Each row comes from the steps of one path. Every step used is in the known rows, and no mark comes twice. Write the path behind each row, first mark first.
(in the rows, 128 means zero)
Known rows
lezel, bogaf, zona, lolor: [129  86 109 163 115 121 105  91 124 136 147 132 116 155  98 114 153 101
 136 143 109  96 135 125 128 140  95 148 144 162 151 129  94 110 155 109
 109 160 111 191 136  94 102 156 114 139 139 152  97 151 155  87  96 159
 114 113 151 145 129 119 139 126 154 138 129 133  68  89 131  99 127 143
 131]
nimi, lezel, zona: [110 143  83 141 175 130  81 128 145 146 131 121 128 120 127 133 187 139
 112 117 121  90 127 127 205 100 156 130 137 103 119 136 145 111 162 129
 146 142 140 156 139 108 110 111  98 126 129 160 129 115 139 166  90  95
  95 139 106 159 129 105 108 102 179 133 118 205 150  78 101  93 136  94
 114]
denik, nimi: [152 103 126  93 125 157 125 160 136 107 111  94 118 118 175  60 138 101
 139  49  88 100 144 157 105  99 191 121  66 104 137 119 124 100  90 166
 120 179 141 135  90 132 103 135 145 147 171 175 179 159  96 194 122  81
  89 128 141 140 129 187 144 121 111 102 145 100 146  94 113 176  91 124
 137]
denik, nimi, zona: [156 112  91 126 116 175 123 152 149 103  85  83 111 120 185  95 160 137
 127  52  78  96 159 155 109 104 183 143  59  75 113 103 123 112 105 155
 133 172 138 149  81 143 138 145 137 113 150 131 118 128 107 205 111  86
  87  87 113 182 133 213 153 141 116  77 120 120 148  89 153 187 102 106
 134]
lezel, bogaf, nimi, zona: [114 165  96 155  58 161 147 159 156 127  65 159 139 161 154 122 137 179
 136 128 105  78 168 127 121 105  87 155  70 120 145 148 131 148 113 108
 149 147  86 132 128 149 161 115  91 107 133  97 100  59 127 134 131 134
 133  71 143 143 105 123  85 144 116 130 117 133 127  90 175 150 123 144
 117]
zona, lolor, nimi, roza: [144  98 149  82 115  76 162 120 131 122 180 119 112  86 122 115  81  92
 113 111 112 147 135 105  76 189 104  74 125 179 138 143 106 135 111 108
 109 119 142 106 128 118 133 147 183 156 100 108 184 171 166 135 163 157
 154 150 150  88 134 185 167 156  87 123 143  61 133 168 112 162 116 158
 193]
bogaf, nimi: [137 138 105  96 122 153 137 129 137 162 115 163 128 125 193 122 131 152
 120 110 117 108 150 121 109 106 118 139  60 137 133 170 151 141  97 138
 127 147 116 102 126 127 145  95 125 130 179 131 174 115 105 156 157 103
 150 116 176  88 123 118 101 140 104 137 155 102 137  94 131 144 122 120
 138]
lezel, bogaf, nimi, zona, lolor: [132 143  75 147  73 131 150 116 132 148 106 138 122 152 148 163 153 168
 101 150 141  98 183 110 101 131  50 141 102 134 132 173 118 159 120  88
 125 126  91 154 141 137 135 149 108  77 117  76  98  78 164  94 128 166
 138  52 157 146 113 127  98 150 142 131 133 111 121  99 170 159 131 137
 140]
lolor, nimi, roza, maka: [149 120 193  71 127 102 193 127 150  92 131 145 145  89 135 103  22 122
 160 122 128 160 119 140  92 141 156  98 125 148 134 123 131 174 108 164
 117 107 128  61 100 140 121  98 161 170 113 120 166 163 108 135 161 125
 161 167 153  84 117 172 165 159  76  99 132  71 143 197 136 160 111 155
 145]
roza, maka, nimi, lezel, bogaf: [136 202 148 141 131 143 133 181 127  85  73 128 198 161 144 134 123 165
 114  67 168 157 105 155 190  73 205 153 194  82 104 110 146 141 179 180
 157  84 136  96 104 138  90 120  84 110 118 177 115  42 104  95  93  75
 132 109 144 150 112 132  79  46 131 132 135 166 135 146 146 112  85  93
  93]
nimi, zona, lolor: [148 120  75 129 135 125 144 102 158 151 140 124 119  67 140 152 156 164
 100 113 109 114 180 120 105 142 129 127 105 101  98 141 103 136 135 122
 129 121 136 138 121 124 171 169 140  84 123  90 126 125 160 134 115 131
 142  65 148 154 117 213 120 156 140  92 142 135 107 125 119 131 118  87
 156]
maka, nimi: [146 141 115 108 132 148 106 166 144 105  94 125 125 110 163 135 130 153
 108  34 134 139 153 136 116  92 208 134 112 110 105 118 132 123 133 168
 152 134 177  99 100 112 142 145 141 141 176 179 170 111  73 144 106  62
 146 115 153 130 127 187 101  81  84 140 175 149 110 102 116 125  60  88
 142]
nimi, roza, maka: [163 144 165  88 138 123 181 108 158  90 134 156 161  67 165  77  37 110
 167  80 128 140 126 135  91 120 205 116 118 143 124 112 148 170 141 175
 147 154 116  87 121 128 117  98 147 166 125 148 172 170 104 151 144  89
 161 154 196  94  89 177 161 138  74  97 156  68 135 166 124 129  76 120
 141]
lezel, zona, nimi, roza: [113 122 168 120 100 128 125 124 118 101 160 137  88 100 104 127 102  93
 159 141 128 126 134  95 105 135 133  88 116 171 147 118 167 123 129 117
 155 173 120 109 164 131 131 102 162 145 111 135 130 196 125 137 173 153
 141 214 117 150 104  92 155 151 107 161 141 120 119 113  90 105  97 154
 139]
lezel, bogaf, zona, nimi: [ 95 123 167 154  78 148  93 144 111 108 109 142  96 187  91 134 144 115
 180 177 115 128 101 133 118 120  96 153 124 156 175 111 115 101 106  94
 131 162 122 147 157 146 164 133  99 142 159 137  89 148  97  92 140 160
 113 137  95 156 130  56 106 127 137 173 120 139  80 104 121 112 135 177
  94]
roza, maka, nimi: [175 143 128 114 158 148 142 149 133  92 103 138 162  86 158 136  80 164
 116  62 167 156 148 148 129  82 217 140 143  96  78 109 156 165 147 193
 141 101 179  74  79 132 114 138 140 135 152 183 160 111  68 106 123  56
 164 145 159 132 118 184 123  94  78 123 171 131 122 150 141 113  62  89
 131]
bogaf, nimi, roza, maka: [170 162 151  88 133 136 201  96 122 113 120 170 161  91 191  88  26 125
 145 127 162 139 143 123  75 116 142 111  99 153 125 140 186 177 107 166
 136 168  89  78 117 131 116  77 154 148 129 125 194 151  95 139 175 113
 191 153 210  70  96 132 147 148  66 109 157  42 154 150 148 151  99 136
 150]
roza, maka, nimi, zona: [156 167 112 149 145 163 151 152 154  94  73 130 149  94 159 165  94 205
 109  71 163 144 161 144 129  77 207 159 135  56  68  90 140 168 159 192
 139  94 173  76  75 130 155 147 129 104 132 134 112  92  76 118 110  56
 168  79 144 155 108 213 134 119  92  98 155 145 133 162 161 125  86  75
 121]
bogaf, zona, nimi, roza: [118 132 178 126 119 158 117  91 107 116 147 138  93 129 124 106  99  81
 174 153 139 158 116 106  75 138 133 112 107 160 145  91 123  86 118 115
 137 185 130 126 174 126 178 107 165 162 144 117 126 222  99 153 176 144
 162 174 122 112 125 108 149 145  96 144 114  94 117 137 101 112 131 160
 133]

Which path is each row?
[144  71 140 116 148  65 184 100 120 119 190 120 101  75 103 135  37 100
 113 180 160 137 139 102 112 172  99  78 178 169 115 126 154 180 134 125
  97 105 146 103 117 114  48 128 175 119  34 123 134 186 158  91 148 163
 140 206 131 109 128 132 218 181 102 118 139  91 127 187 140 127 118 151
 161] | lezel, zona, lolor, nimi, roza, maka
[148 131 182 123 124 123 162 120 115  99 160 150 107  80 118 137  40 110
 159 166 168 135 124 101 100 132 143  90 164 169 135 102 191 167 133 138
 140 150 128  85 145 145  99  91 155 116  83 129 126 194 110 105 177 129
 138 219 134 144 116  78 168 159  96 146 149 104 133 161 113 105  85 142
 129] | lezel, zona, nimi, roza, maka
[117 133  84 165 137 124  85  94 117 169 140 107 145 179 101 130 196 100
 115 143 135 113 122 134 161 144 112 154 169 116 133 116  96  86 168 104
 121 140 102 210 164 111 113 150  96 120 122 131 102 117 177 105  79 154
 111  88 121 134 129  92 104  89 190 132  92 167  99 103 118  94 174 121
 107] | nimi, lezel, bogaf, zona, lolor
[137  77 120  84 130  86 151 140 132 154 156 108 105  80 116 157 130 127
  93 133 100 138 140 122 109 169  88 100 122 149 125 163  94 139  88 112
  87  79 156 112 113 125 131 157 156 124 125  98 166 138 152 109 140 147
 124 127 125  97 142 179 129 151 127 134 144 107 124 156 108 151 140 132
 167] | zona, lolor, nimi
[107 132 126 112 107 128 142 158 160 120  90 130 115 109 116 165 119 172
 120 129  81 105 145 142 129 136 116 140  81 109 122 130 100 140  97 109
 112 101 148  86  97 149 186 145 137 115 137  83 103 101 120 172 136 121
 119  91  85 136 138 197 122 169 115  98 112 126 140 133 152 166 147 126
 131] | lolor, nimi, zona
[103 128 131 120 115  82 118 153 130 142 140 106 158 160  91 147 182 118
  93 128  97 148 113 119 166 170  70 108 168 131 141 170 100 123 121  94
 108  61 111 128 138 137 108 149 109 106 101 102 122  73 191 110 113 168
  91 104 102 121 138 123  93 102 171 139 113 149 130 144 122 151 162 140
 132] | zona, lolor, nimi, lezel, bogaf
[164 102 173  79 128  77 205 106 115 116 184 129 138  60 126 125  29  98
 121 140 146 172 130 114  80 178 122  80 150 173 122 140 138 184 113 132
  94  93 139  79 109 122 100 140 186 141  80 111 184 171 161 107 172 162
 173 163 170  77 127 171 188 168  85 103 150  51 140 202 130 157 118 140
 174] | zona, lolor, nimi, roza, maka
[109 116 130 156  99 139  93 141 140 102  95 154 121 174 110  89 146 118
 174 126  84  85 108 151 139 107 136 162 118 142 151 103 104 104 148 118
 142 189  95 171 130 107 137 112  89 172 160 159  98 149 106 114  95 120
 110 122 139 139 124 114 119 121 128 135 116 147  87  77 134 110 142 156
 110] | lezel, bogaf, zona
[120 193 100 119 163 142 121 116 127 180 113 132 155 128 176 137 175 152
 100 115 147 120 136 125 142 112 124 151  85  91 125 175 152 119 110 135
 147 121  97 128 147 140 157 100 109 121 162 110 166  70 128 162 127 103
 144  95 149  86 132 103  80 100 146 131 118 128 178  99 123 135 153  97
 115] | bogaf, nimi, lezel
[152 143  96 185 153 139 111 107  87 139 136 108 168 177 116 146 136 127
 105 137 213 177 125 134 173 107 147 161 226  75  93  99 125 128 190 148
 118  94 147 159 115 113  75 168  98 109  86 156  86  93 131  51  86 125
 148 104 132 145 146  89 128  69 148 137 126 174  99 164 159  84 122 106
  90] | roza, maka, nimi, lezel, bogaf, zona, lolor
[107 108 151 139 115 161  92 120  99 144 129 136  88 128 101 141 143 103
 151 166 134 140 107 126  95 127 117 149 112 135 136 105 120  83 109 118
 127 149 150 138 151 149 182 131 138 135 177 133 108 176  84 133 149 142
 133 141  98 133 142  83 117 140 118 154 129 129 115 120 103 105 151 133
 115] | bogaf, zona, nimi
[132  96 182 143 106  95 176 102 112  97 156 137 134 154  88 102  25  71
 152 186 160 156 107 124  98 170  86 107 189 192 155 106 115 163 127 102
  89 124 105 134 131 122  80 139 143 155  63 110 100 184 142  62 145 198
 149 176 143  97 123 100 200 169 101 121 112  66  97 205 163 142 141 198
 138] | lezel, bogaf, zona, lolor, nimi, roza, maka
[113  41 105 123 139  84 123 121 123 150 177 119  77  91  91 174 144 126
  89 174 125  99 146 111 147 157  66 101 148 143 128 154 121 141 116 101
  83  92 169 140 121 102  84 153 138 108  94 122 123 153 163  98 123 163
 107 175  91 153 144 125 159 171 144 145 142 159 119 130 113 121 129 134
 154] | lezel, zona, lolor, nimi
[109  88 102 147 188 107  94  90  99 186 172  97 111 151 100 167 180 115
  95 174 140 146  94 112 148 165  69 132 149 100 104 130  85  78 115 103
  90  88 155 151 127 133 141 162 129 112 125  99 111 119 168 131 117 154
 121 112  82 101 176 108 138 122 181 121  91 147 137 159 114 124 201 107
 133] | bogaf, zona, lolor, nimi, lezel
[ 80 113 115 135 169 103  87 154 136 143 137 110 107 140 105 153 172 138
  98 153 113 114 113 126 189 133 102 111 148 107 115 141 134 109 127 115
 114  92 149 127 130 124 115 115 114 118 108 130 112  89 142 147 110 116
  78 151  65 145 153  95 120 115 173 132  98 199 164 127 110 117 152 114
 109] | lolor, nimi, lezel, zona
[ 97 158 116 169 141 149  71 125 129 140 100 137 150 208 111  94 189 119
 148 118 109 114 100 152 183 104 143 171 140 111 142 107  97  84 166 117
 153 165  96 184 154 120 130 114  80 153 148 146  98 100 127 126  69 129
  93  99 108 127 125  92  98  73 175 122  90 187 114  89 120  97 171 138
  82] | nimi, lezel, bogaf, zona
[113 145 136 152 159 162  73 109  94 163 136 119 111 145 108 157 189 125
 127 164 147 151  85 129 144 127 128 151 139  96 124 108 108  70 132 118
 137 125 145 153 161 151 192 121 120 109 160 113 102 138 113 153 143 130
 135 125  77 125 157  50  99 109 167 149  94 158 147 116 100 101 171 108
  88] | bogaf, zona, nimi, lezel
[152  65 150 130 145 106 170  64 102 130 176 128 112 111 112 126  24  89
 135 198 170 156 115 125  80 165  99 105 159 153 118 102 122 146 129 132
  89 126 137 111 118 118 104 141 176 143  86 100 136 211 131  97 144 166
 169 171 135  74 146 124 229 176 100 105 126  57 124 204 153 136 151 156
 154] | bogaf, zona, lolor, nimi, roza, maka
[ 66 129 147 166 115 125  71 151 128 127  97 117 133 215  86 125 169 123
 148 158  96 119  83 153 167 131  91 160 151 118 156 120  90  84 135 103
 121 107 107 163 141 126 122 119  92 151 126 121  78  98 126 129  96 146
  81 116  65 129 153  78 108  99 172 135  80 167 118 127 142 134 189 162
  89] | lolor, nimi, lezel, bogaf, zona
[143 132  58 138 130 143 159  93 134 189 132 127 119 107 170 163 154 171
  87 141 140 114 196 110  94 137  71 132  75 113 103 162 122 145 108 116
 130 121 125 139 123 132 182 167 135  76 140  76 135 109 156 131 152 140
 175  60 158 120 120 165 109 154 132 134 137 102 142 114 152 143 144  99
 160] | bogaf, nimi, zona, lolor
[131 160 134 134 112 154 104 171 130  95  91  89 175 193 153  68 180 108
 147  55  83 112 116 159 154 106 186 141 117  88 156 129 131  93 122 151
 145 166 107 181 117 136  68 125  89 141 138 164 139  95 128 171  90 103
  41 114 123 159 117 129  97  77 161 116 109 145 152  86 125 173 112 137
 110] | denik, nimi, lezel, bogaf
[103 197 168 127  97 129 111 171 120 124 108 117 151 154 104 145 183 133
 134 117 117 154  99 129 136 124 123 145 140 138 159 142 126 118 117 114
 152 100 110 125 175 165 155 115  95 106 141 124 115  91 158 120 144 146
  96 119 105 149 126  82  52  86 163 166 125 168 139 115  98 126 131 132
  88] | zona, nimi, lezel, bogaf
[108 103 139 118 111 126 102 148 122 133 151 140  73  97 103 169 151 138
 118 160 124 111 131 114 122 120 116 118 120 152 143 135 156 123 110 128
 134 138 153 120 134 132 137 123 129 106 135 141 103 153 115 130 155 129
 104 184  95 168 141  84 118 135 122 159 137 165 129  96  98  98 107 130
 122] | lezel, zona, nimi
[107 146  69 155 170 150  93 113 119 180 125 130 127 156 165 153 177 154
  93 158 155  93 143 121 183 107 103 136 114 100 120 171 178 117 129 120
 150 133 109 153 150 117 105  88  99 101 132 141 132  81 132 148 114 109
 118 135 116 127 139  52 106 117 158 149 119 177 174  76 128 104 152  99
 108] | bogaf, nimi, lezel, zona
[101 182 132 127 125 120 109 164 154 122 105 134 179 164 127 104 179 131
 142  78  97 119 103 145 178 122 165 149 129 115 141 147 111 107 153 131
 161 137  83 148 146 135 112 114  73 146 152 148 132  70 145 130  86 112
  89  96 146 138 104 134  64  80 167 133 123 182 127  88 101 118 127 125
 102] | nimi, lezel, bogaf
